Known rows, with every step that occurs
c/m/f/j/h: [ 19  -3  -5  17   5  -8   6 -14  27   1  -8  14 -19  -9   1 -26 -47   1
  15 -18   4 -11 -18  -6  12 -14   4  38  30   3  21   2  -8 -27  18  -2
 -50  -3   8  26 -26  -3   6  -7 -21 -15  25 -46  -9]
v/a/q/e/h: [ 28 -16 -21   4  -4  -6 -14 -11  -6  -6 -26  20   3 -20   6   0 -10   2
   5   3 -16  -8  -4  -4  -4 -23 -10  14   0 -16  11  10  15 -13  -6   4
 -19 -13  -8  21 -12   8  13  12 -21 -24 -10 -28   5]
c/m/f/j/h/e: [ 14  -1  -7  27   4   1   4  -1  25   4  -2   3 -19   3   4 -29 -44  -6
  17 -21   2 -19 -30  -3   3 -16   7  37  38 -11  27   5  -6 -22  26  -2
 -58   0  16  20 -24  -7  12   0  -4 -14  28 -40  -7]
s/n/e/h: [ 17 -16   3  -6  -7 -19 -18 -14  -8  -6 -16   1   6 -25  -1  -9  -3 -17
   5   0 -22  -1  -7   0   0  15   5  16   9  -5  15 -15   0 -15  -6  -3
 -35  18   0   7   7  11   4  21 -24 -27   5 -28  19]
q/e/n/s/w/b: [ 21 -32 -24   7  29   8   6 -14   1  40   0 -19   8  -2  15   2 -18 -17
  23   0 -22  19 -24   2  23 -25  -1 -11   3 -32  47  16  15 -11  -4  29
 -14   5  -4  41 -14  -2  12  16 -36  -9   5  -7 -44]
z/m/f/j: [ 23 -11 -11  15  -3  -8  -2   4  18  -5   7 -10 -14 -17  23  -9 -47   1
  19  -4  -3  -5 -11  -3   0   5  -1  15   8   7  14  -2  -2 -24  27  -1
 -36  -4  13  28 -16  -7   6   5   2 -15  21 -32   8]
v/a/z/m/f: [ 41   3   1  -2  11 -14   8  14  11  -1  -6  -7 -18 -28   2  13 -14  -7
  12  -9  -9  -7  13  -7 -10   3 -13  -4  10  23   7  -5  -9 -22  25 -11
 -33 -24   1  30 -20 -12  16  18 -15 -11  20 -16  -2]
n/e/h: [ 24 -25 -11 -11  -6  -7  -7 -13 -12  -2 -23   9   4 -13  -4  -9  -7  -2
  13   1 -13  -6  -7   4   4  10   0  20   6   9   6 -14   1 -24   2   1
 -33  12  -6  14   0   6  -2  13 -21 -26   8 -20  14]
n/e/h/j/f/m: [  7 -32  -2  -4  -2 -19   1 -11  -6  -2 -13   9   5 -18  -2  14 -33 -13
   9  -5 -35  -3 -38  -5  29 -17  14  28  19  10  12 -36  21  -8  -1  16
 -43  14  -5  15  -1   5   3  19 -15 -52  -1 -33   0]
b/w/s: [ 21   3  -3 -28  18  -4  -1  -4   5  10  -8  14   5  10  -2 -21 -17 -10
  19  -4   5 -23  -8  13   3  -6  -6  37  15 -17   4  19  10  -5   2 -11
  -7 -10 -13  22 -33  23  -2   4 -11  -3  -7 -11   9]
h/e/q: [ 19 -11  -4  18  -9   7   2  -2  11  -2 -13  12   0   3  -5 -11  -7  -1
  16   4   6 -11 -11  14 -22 -20  19  16  12 -12  14   3  -6 -15  17   0
 -26  17  -8  14 -15   4   5  10  -1   1   2 -25  10]
h/e: [ 22   2   0   4 -11  10  -3   1   6  -9  -9  -7   7   5   5 -10  -4  -7
   9   3   2 -10 -20   7 -19  -7  -2  16  15 -11  17   5  -3 -12  18  -8
 -26  12  -3  16 -12  -3   9  10  13  -8   4 -10   7]
u/b/w/s/n: [ 23   4   4 -37  20  -3  -7  -2   3  -1  -5   2   5 -14   7 -22  -6 -11
  10 -12  -2 -10 -16   6  -6  -9  -8  44  23 -14  15  20  22   7   4 -25
  -7 -12  -5  15 -25  29   6  12 -10  -2 -12 -26  16]
j/h/e: [ 19  12  10   6   0   5   3 -13  11   1 -19  -2   2   8  -6 -22  -9 -10
  11  -9   2 -12 -14   1 -10 -19  -2  17  19  -7  20  -5  -3  -9  22 -14
 -40   3  -7  15 -15  -2   8   5   2  -4  -3 -12   6]
j/h/e/q/a/v: [ 17 -12  -4  20  -3   3  13  -3   8  20 -16  11  -7  -2 -25  -4 -13 -22
  16 -13   1 -15  -4  11 -21 -41   7  36  12 -21  18  -3   1 -13  -6  10
 -41   6 -10  16 -35   6   4  16 -25  -5 -14 -24  -7]
j/h/e/n/s/w: [ 18   0  -4  16  22  -2  13   1  -8  34 -10 -12   0  11  -6  -9 -16 -16
  24 -21 -10  -4 -22  -1   4 -28   0  -2  12 -28  47   8  16 -14  24   4
 -47  -2 -11  23 -15 -10  -1  13 -18   0  -2   5 -25]
u/b/w: [ 36   1  -4 -43   5   6  -6 -10   8  -9 -16   9   8  -5  -1 -16  -6   3
  10   2  -1 -10  -9   4  -6 -26 -12  38  14   8  13  22  18 -11  24 -14
 -22   0  -4  28 -21   9   3   4 -12  -5  -9 -17  11]
u/b/w/s/n/e: [ 15  -3  -8 -42  21  -3  -6   4 -12   3  -4  -9   6 -18  10 -27  -2 -15
  14 -21 -12  -2 -17  11  15   9   3  45  25  -6  12   6  23   0  -4 -22
 -15  -6   5   9 -16  38  -1  13 -15 -11 -12 -42  13]
s/w: [ 31   7  -9 -11   1   0   2  -5   0   3 -17  -4   4  -6  12  -3  -2   7
  14  18  -1   5  -5   5  -4 -16  -9  -4   6  -8  27  18   3 -20  19   3
 -19   0  -4  28 -14   1   0  -1  -6  -5   5 -17   4]
n/s: [ 24 -15   0   1   6  -5   1 -14   5   2 -16   7   2   0  -3   2 -13  -1
   7  -8   4  11 -11   0 -13  10   1  23   4   3  22   3  -6 -26   6  -7
 -26  15  -8  26 -16 -14   3   3 -13  -9   7  -7  -1]
a/q: [ 24   1  -9  -2  -2  -3  -9 -11   0  -5 -20   1   3  -4  12  -6  -8   8
   9   8   3   4  -5   1  -8 -23  -4  20  -4   5  12  10   3 -25  13 -11
 -10  -2 -19  18 -14  13   0 -17  -2  -8  -7 -26   8]
v/a/q/e/n: [  7  -5 -28   6   9   5   0   2  -9   0  -9   6  11 -14  18   2 -11 -10
  15  -6 -20  -9  -4  -2   9 -38  -6   8  -1 -22  18  14  15  -1   0   6
  -5  -9 -16  24 -13  12   6  14 -20 -13 -16 -26 -23]
h/e/q/a: [ 18 -12 -16  28 -14  11   8  -7   4  -2  -7  15  -3  -5  -7  -4  -7  -4
  14  -3  -5 -17 -17  20 -20 -32  17  29  19 -15  11  -3  -2 -17  -2   3
 -25  22  -7  27 -24  10  -1  16  -9  -3  -3 -20   3]
c/m/f/j: [ 17 -10 -15  15  -3  -3  -2  -1  24 -10   4  10 -18  -7  13 -17 -42   6
  15  -6   3 -10 -23  -1   6   0   5  37  27   2  20  12 -11 -29  12   6
 -33   9  12  28 -21  -1   8  -4 -12 -19  32 -45  -8]
u/b: [ 30  -8  -5 -19  -5  14   1 -10   6 -20 -19   3   5 -12  10  -6   1  15
  10  -1   3   8 -13   2 -10 -13 -14  30  16  19  14   9   5  -9  25 -16
 -17   4  -5  25 -10   3   4   1   0  -6  -5 -23  10]
h/j: [ 19  -4   6  -1  -6   3   6 -13  24  -7 -15   2   6 -10   7  -1 -15  -2
   8  -3 -14   1 -19   0 -12 -27   1  21  11   9  22  -9  -9  -9  16  -8
 -24  15 -11  24 -15   4  12   8  -5 -25  -1 -21   5]
q/a: [ 20  -2 -10   8 -11   8   4 -16   4 -11 -11  11  -1 -15   2   0  -7  -3
  10   2  -7  -7  -9   9 -11 -15  -8  27  13   0  10   0  -5 -17  -7  -4
 -13  19  -8  36 -24   8   2   8 -11 -13  -2 -13   2]
z/m/f/j/h/e: [ 21   3  -5  27   0  -5   5   7  20   7   5 -19 -19  -5  12 -23 -45 -10
  19 -18  -4 -17 -18  -5  -1 -13   0  14  15  -7  20 -11   5 -17  36  -8
 -63 -10  14  21 -16  -6  10   5   4  -8  13 -26   6]
m/f/j/h/e: [ 26   2   3  29   3   2   1  -3  24   9   1  -5 -18  13   7 -25 -36 -10
  21 -19   0 -13 -19  -6 -13 -24  -3  38  20  -9  20   0   5 -15  18  -9
 -54   0  11  13 -16   1  15   9   2 -13   7 -35   4]
u/b/w/s: [ 27  -3  -7 -39  20   6   2  -1   3   0 -14  10   4  -1   0 -23 -14   4
  18 -10   8 -13 -15  10   3 -12 -15  48  21  -1   5  24  20  -3  15 -19
  -8 -20 -11  24 -33  23  -1   3 -11   0 -13 -18  13]
w/s: [ 16  -5  -3  -7  11   1   4  -2   0   0 -12   7   2   2   7 -14 -10   0
  18  -6  10  -7 -11  10   2   7  -7  27  13  -6   2   7  -4  -4   3 -11
  -2  -5 -16  20 -26  16   1   3  -8  -6  -5 -18  10]
f/j/h: [ 22  -1   7   4  -2  -5  11 -19  28  -5 -16  11  -6   3   6 -20 -37  -2
  11 -17   1  -7 -11  -1  -3 -17  -1  24  19  -4  23   6   2 -13  17   0
 -50   6   4  23 -19   0  10   0 -15 -14   5 -27   9]
f/m: [ 18  -3   4 -12  -9 -10  -3  -5  -5 -17  -6  17  15  -9  -1   6 -12  -8
  16  14  -7  -1 -14   4   8  -3  -4  18  20  -5  13  12   3 -13  18   1
 -25   7  -4  21 -12  -2   4   0  -2 -15   2 -13   4]
j/f/m/c: [ 28  -3  10   4   4 -10  -2 -15  -6  11  -6   1   8   4   2   2 -13  -8
  16  18  -2 -15 -17  -3  20  -6   6  15  20   0  10  -1  20 -22  11   7
 -16  16 -13  11 -16 -15   5  11 -11 -19  19 -27  -5]
v/a: [ 27   8   0 -17  -1   2  -1  -1   5 -18 -16  16   8  -8  -1  -6  -9   0
   3  -9  -8  -6  11   0 -19  -6  -9   7  14  -4  13  10  -8  -9  14 -10
 -21  -1   0  22 -17  -1   5  17 -15 -17   3 -19   8]
e/h: [ 31 -15   3  -3  -9  -8 -10 -18   4  -7 -25  21   1  -8  -8  -5 -10   2
   9   7  -1 -13  -6  -1 -11  -5  -8  19   8  -1   8   3   1 -19  10  -1
 -24  10 -15  23  -9  -1   5  10 -19 -17   5  -8  17]
v/a/q/e/h/j: [ 23 -22 -14   7  -6  -4  -5 -11   6  -8 -26  12   3 -24  12   6 -18  -2
   2  -3 -33  -6 -17  -6  -7 -44  -6  19  -1 -11  23  -3  10  -3  -6   2
 -27  -8  -9  24 -15  10  19  20 -23 -42 -12 -35   2]
v/a/q/e: [ 18  -3 -22   2   0   3  -6  -4  -3 -10 -16   5   5 -16  22   0  -6   3
   6   2 -12  -1  -1   0  -4 -22  -9  11   0 -14  14  11   6  -7  -3  -4
 -15  -7  -4  23 -18  10  11   5  -9 -15 -10 -38  -2]
s/w/b: [ 41  -1  -8 -16  15   6  -5 -15  13  13 -12 -13   6   2   9 -10  -8   0
  13  19 -10  18  -6   7   1 -25  -8 -10   7 -15  28  16   6 -18  12   6
 -13  -5   3  30 -16   8   7  -5 -16  -9   8 -19  -4]
m/f: [ 28  -1  -4   6   4   3 -11  -9  11   0  -5   5  -9  -4   6  -3  -7  -2
  19   9  -1  -2   0  -5 -13  -8 -13  29   4  13   3   0 -10 -19  10 -16
 -16   5  -9  20 -12   6   6   6  -3  -9   6 -27   2]

Rows
[ 28   8  -8 -12   3  -5  -7  -2  -2 -14 -24  12   2 -11   8  -6  -8   4
   6  -5  -6   4  11  -1 -20 -24  -7  15   1  -1  11  15   6 -18  11 -15
 -13 -15  -8  16 -18  11   3  -3 -11 -16  -7 -32  10]
v/a/q
[ 17  10  10 -22  19 -16 -10  -4   4   7  -1   7   5  -4   3 -25 -13 -26
  11  -3  -4 -21  -8   6  -3  -1   1  30  17 -29  10  17  10   0  -9 -15
  -6  -5 -10  12 -28  28   5  10 -15  -3  -2 -21  13]
b/w/s/n
[ 24  -5  12   8   7  -6   8 -16   6  10  -6  -3   9   1   7   7 -20 -10
  13   9 -17 -12 -32  -5  16 -27   9  19  18   5  20 -13  16 -13  12   5
 -21  19 -16  15 -17 -10  13  16 -11 -36  13 -29  -5]
h/j/f/m/c
[ 31   4   9 -10  -8  -4  -2 -10  -9   5  -5   7  17  -1   0  -1   3 -10
  22  20  -4 -14  -9   2  14   1  -3  14  20  -4  16  15   3 -21  18  -2
 -20  16  -9  14 -12 -11   3   8 -14 -18  21 -17   5]
f/m/c
[  6 -21   4  -2   4 -18  -3  -5  -1   5 -12   2   1 -25   4 -11 -16 -15
   8 -21 -28  -4 -29   4  10   6  10  30  17  -9  17 -27  -3   4 -15  -7
 -28   7  -5   7  -4  27  10  26 -23 -38  -2 -36  17]
w/s/n/e/h/j
[ 11 -23 -27  11 -13   3  14 -11  -9  -2 -12  19  -4 -22  -5  -5  -5  -1
  18  -5 -14   1  -7  20   4 -16  22  30  12   5   4 -18  -4 -27 -16   5
 -26  25  -2  28 -21  18 -13  14 -28 -14  -2 -43   4]
n/e/q/a
[ 24 -24   7   9   3  -7  -1 -23  21   1 -26  12  -5  -9   0   5 -33   1
   0  -3 -16  -9 -30  -8  -7 -34   5  25   7  12  10 -28  13  -9   2   4
 -30  12 -23  23 -12  -3   9  19 -15 -34  -1 -18   4]
e/h/j/f
[ 33 -21  14   9   0 -17   0 -21   7  12 -14  13   6  -4  -6  10 -25 -12
  13  13 -23 -22 -33  -6  18 -26   7  22  18   2  14 -18  23 -14   9  12
 -27  16 -20  13 -11 -13  13  24 -25 -46  16 -22   3]
e/h/j/f/m/c
[ -2 -23 -19  18   7  -7   9  -4 -15   8  -1  14  -8 -28   0 -10  -6 -13
  19 -19 -13  -6  -9  22   9  -1  25  36  18 -16   5 -19  -5  -9 -33  -6
 -11  18  -2  17 -27  35 -10  20 -27  -8  -6 -49   6]
w/s/n/e/q/a
[  9 -29  -9   6  -5 -12   0   0  -8   8  -6  -3   3 -35  -9   6  -2 -28
  11  -4 -19   7   3  13 -11  -3  19  32   6 -11  23 -15  -2 -14 -31  12
 -27  28   2   9 -17  23   0  23 -36 -19  -5 -50  -4]
s/n/e/q/a/v
[ 35  -2 -11  21   1  -5  16  -2   8   9  -1 -10 -27 -34   5  20 -13 -11
  15   1 -12 -11  -4   1   0  -7 -13  12   8  25   5 -16  -6 -27   5  -4
 -28  -4  -6  47 -27  -7   7  12 -11  -8  16  -5  -5]
q/a/z/m/f
[ 25 -11  -5  15   2   4  -1  -4  21  -4   4   3 -16   2  15  -6 -35   2
  20   0  -1  -4 -10  -4 -13  -5  -7  36  11   2  12   8  -2 -22  11  -3
 -29   8   8  19 -15   3  12   4  -3 -18  12 -38   6]
m/f/j
[ 13 -16  11  -4  -8 -15  -8 -16   4  -4 -16   0   5 -32   3  -4 -14 -20
   1  -8 -38   4 -20  -3  -5  -5  13  18  10   2  27 -26  -6 -10  -5  -7
 -41  25   3   9   6  13  12  25 -24 -45   5 -33  16]
s/n/e/h/j
[ 14  -6   1   0   4 -12  -1  -7  -2 -11  -6  10   7  -3   0   9 -25  -9
  10  12  -5  -2 -21  -4  13 -14   3  21  20  -1   5  -6  18 -12  10   4
 -22   8  -9  19 -16  -5   1   2   5 -16  -2 -20  -6]
j/f/m
[  6  -1   1  19   0   7  14  -3  16   6  -1  -3   2  14   0 -22 -39 -19
  20 -29 -10 -25 -27   2   0 -35   9  19  24 -26  31   7  12   0  25   6
 -49   6   0  19 -11  -1   7  17 -13 -11  -2 -13  -6]
f/j/h/e/n
[  9 -17  -4   3  12  -3   6  -8  -3  11  -7  10   4   0  -6   4 -21 -12
  18 -20  -3   0 -11   0  -3  -5   4  19   5  -5  25   6   0 -17  10   4
 -16  14 -19  30 -12  -8  -1  10 -27 -10   1   2 -18]
e/n/s
[ 32  -7  -8  -4  11  -9   4  -7  -3  15 -17  -4  -1   3   8   5  -9   2
  14   3  -2  18 -10   3  -4   2  -4   6   5  -6  38  14   3 -33  15   0
 -26   6  -3  30 -19 -10   1   0 -17  -6   9  -8  -7]
n/s/w
[ 11   1  -7  10  -5  12   3   7  -4   4   0  -5   9   7   1  -9  -8 -18
  19  -4  -6 -21 -23   4  -6 -22   3  10  13 -19  22   8   1  -3  20   0
 -19  11 -13  19  -6   2   5  19   0  -7  -1   1 -10]
h/e/n
[  9   4   1 -30  20 -17  -7   1 -11  11   0  -6   8  -8   6 -28 -10 -27
  14 -11 -13 -12 -12  12  14  14   7  33  17 -22  11  -2  10  -4 -14 -12
 -15   3   3   9 -21  33  -3  15 -19 -12  -4 -34  11]
b/w/s/n/e
[  6 -17 -13  15  -8  -6   1 -13  -4  -3  -7   9  -3 -34   0  -5  -3 -16
  10  -6 -21   3  -4  15  -6  -9  27  27  16  -6  14 -19  -6 -20 -25  -3
 -26  32   4  19 -14  21  -5  22 -30 -14  -1 -48   7]
s/n/e/q/a
[ 20   2   8  14  -5   3   8  -7  24  -2  -9  -4  -4  13   6 -24 -35  -9
  12 -17   0 -15 -25   2 -11 -22   4  24  26 -20  26   9   5  -9  25   0
 -58   7  12  16 -17  -3  15   6   0 -12   6 -20  10]
f/j/h/e
[ 15  -8 -20  10  -3   5  -5 -13   0   2 -15  -2   2  -8  27  -1  -6   5
  11  17   0   2 -19   2  10 -23  -6  18  -5  -7  14  10   4 -14   1   0
 -13   4 -17  26 -14  12   7  -6   3  -7  -8 -34  -3]
a/q/e
[ 12 -25 -16  -2  -5   0   7  -8  -2   0 -17  15   0 -10  -3 -10  -6   3
  20   0  -2   4   2  14   2  -3  27  20   5  11   7 -11  -9 -23   5   3
 -29  19  -5  18 -10  14  -8   7 -25 -10   2 -44   8]
n/e/q
[ 11 -20   0  -7   8 -18 -12  -5 -15   3  -9   8   0 -21   2 -16  -6 -17
  12 -13 -14  -7 -15   6   8  22   7  25  12 -15   5 -15   1  -7 -15  -7
 -22   3  -7   4  -4  25   2  19 -26 -22   0 -30  20]
w/s/n/e/h
[ 13   3   8  -1  10  -9  -5  -3   3  -1  -4   2   2 -12   7 -15  -7 -11
   9  -4   2  -5 -10   5 -11  11   0  23  15 -20  10   5  -4   2  -5 -18
  -5   4 -13  10 -18  18   5   8  -7  -3  -3 -26  11]
w/s/n
[ 29 -21 -14  -7  30   1   3 -11   2  35  -2 -11   5   5  -1   1 -19 -14
  22  -3 -16  20 -12   3   7 -25   1  -6   2 -24  42  17  14 -20   9  16
 -13  -4  -5  36 -15   0   3   4 -39  -9   7   0 -32]
e/n/s/w/b
[ 22 -15  -3  40   4   4   5  -4  28  13  -1  14 -25   8  -5 -25 -40  -4
  24 -18   5 -13 -11   1 -17 -36  18  42  19 -15  16  -2   2 -16  19  -4
 -55   6   8   8 -22   6  11   8  -8  -6   5 -48   6]
m/f/j/h/e/q
[ 17 -11   2  26  -6   2  16  -9  26   2 -11  17 -10  11  -8 -25 -41   0
  18 -19   5 -17 -17  10 -12 -32  26  27  25 -19  22   4   4 -13  22   6
 -57  11   6  14 -21   2  10   7 -12  -3   3 -37  12]
f/j/h/e/q
[ 11 -32 -23  -1  -5  -3  12   0 -10   9 -11   9   0 -20 -12   7  -2 -14
  19  -8  -9   3   0  19  -4  -9  15  34   1   3  11 -12  -4 -23 -20  17
 -27  17  -3  18 -25  16  -8  17 -38 -18  -6 -43  -7]
n/e/q/a/v
[  0 -20  -9   1  11 -13   2   2  -5   7  -5  10  -1 -18   3 -19  -9 -11
  20 -13  -3   1  -8  16   5  12  30  25  14 -14   6 -14  -8  -5 -13 -10
 -15  11  -6   2 -14  31  -4  16 -25  -7  -4 -52  13]
w/s/n/e/q
[  3 -30 -15  19  10   4   7 -13  -2  20  -4   4   8  -4   8   7 -18 -14
  20 -10  -8  -1 -24  -3  16   0   3  16   2 -16  30   4   2  -8  -3  14
 -19  22 -17  35 -14 -10   9  21 -23  -7  -2  -1 -30]
q/e/n/s
[  1 -29 -24  22  14   0   1 -13 -14  21  -6  -3   3  -5  17   7 -16  -9
  19  -7  -9   4 -24  -5  13 -20   2  22 -10 -14  28   8  15 -16  -6  12
 -13   6 -24  29 -12   1   5   1 -20  -7 -12 -14 -30]
a/q/e/n/s
[ 24 -16 -15   6  26   8   2   1  -2  35   3 -24   5  14   2  -3 -14 -23
  19  -8 -17  13 -26   6  -1 -27   5  -6   9 -37  48  17  19 -15  14  15
 -22  -1   0  29 -11  -4   7  14 -23  -8   9   4 -34]
h/e/n/s/w/b
[ 18 -11 -11   2  17  -4   8   0 -11  21  -9  -4   3   0   4   6 -14  -5
  23  -5  -9   7 -13   1   5 -10  -2  -1   1 -16  42  17  12 -22  15  11
 -20   2 -12  33 -12  -8  -5   9 -30  -5   3   1 -26]
e/n/s/w
[  7 -15  -6  16   6   4   3   4  -4  13  -1  -5   6  11  -4  -1 -14 -18
  19 -23  -6  -9 -27   2  -9  -7   9  17  10 -19  30   6   2 -14  14   3
 -26  16 -14  22 -10 -13   4  18 -10  -7   3   8 -20]
h/e/n/s
[ 19 -26 -11  16  -9  -2  -7 -23  10   4 -25   7  -1 -19  21   6 -18   2
   8  10 -21  -6 -33  -4   4 -40  -3  24  -6  -4  21  -6   8  -9  -1   4
 -26   3 -21  27 -11  11  17   6 -12 -34 -10 -27   3]
a/q/e/h/j
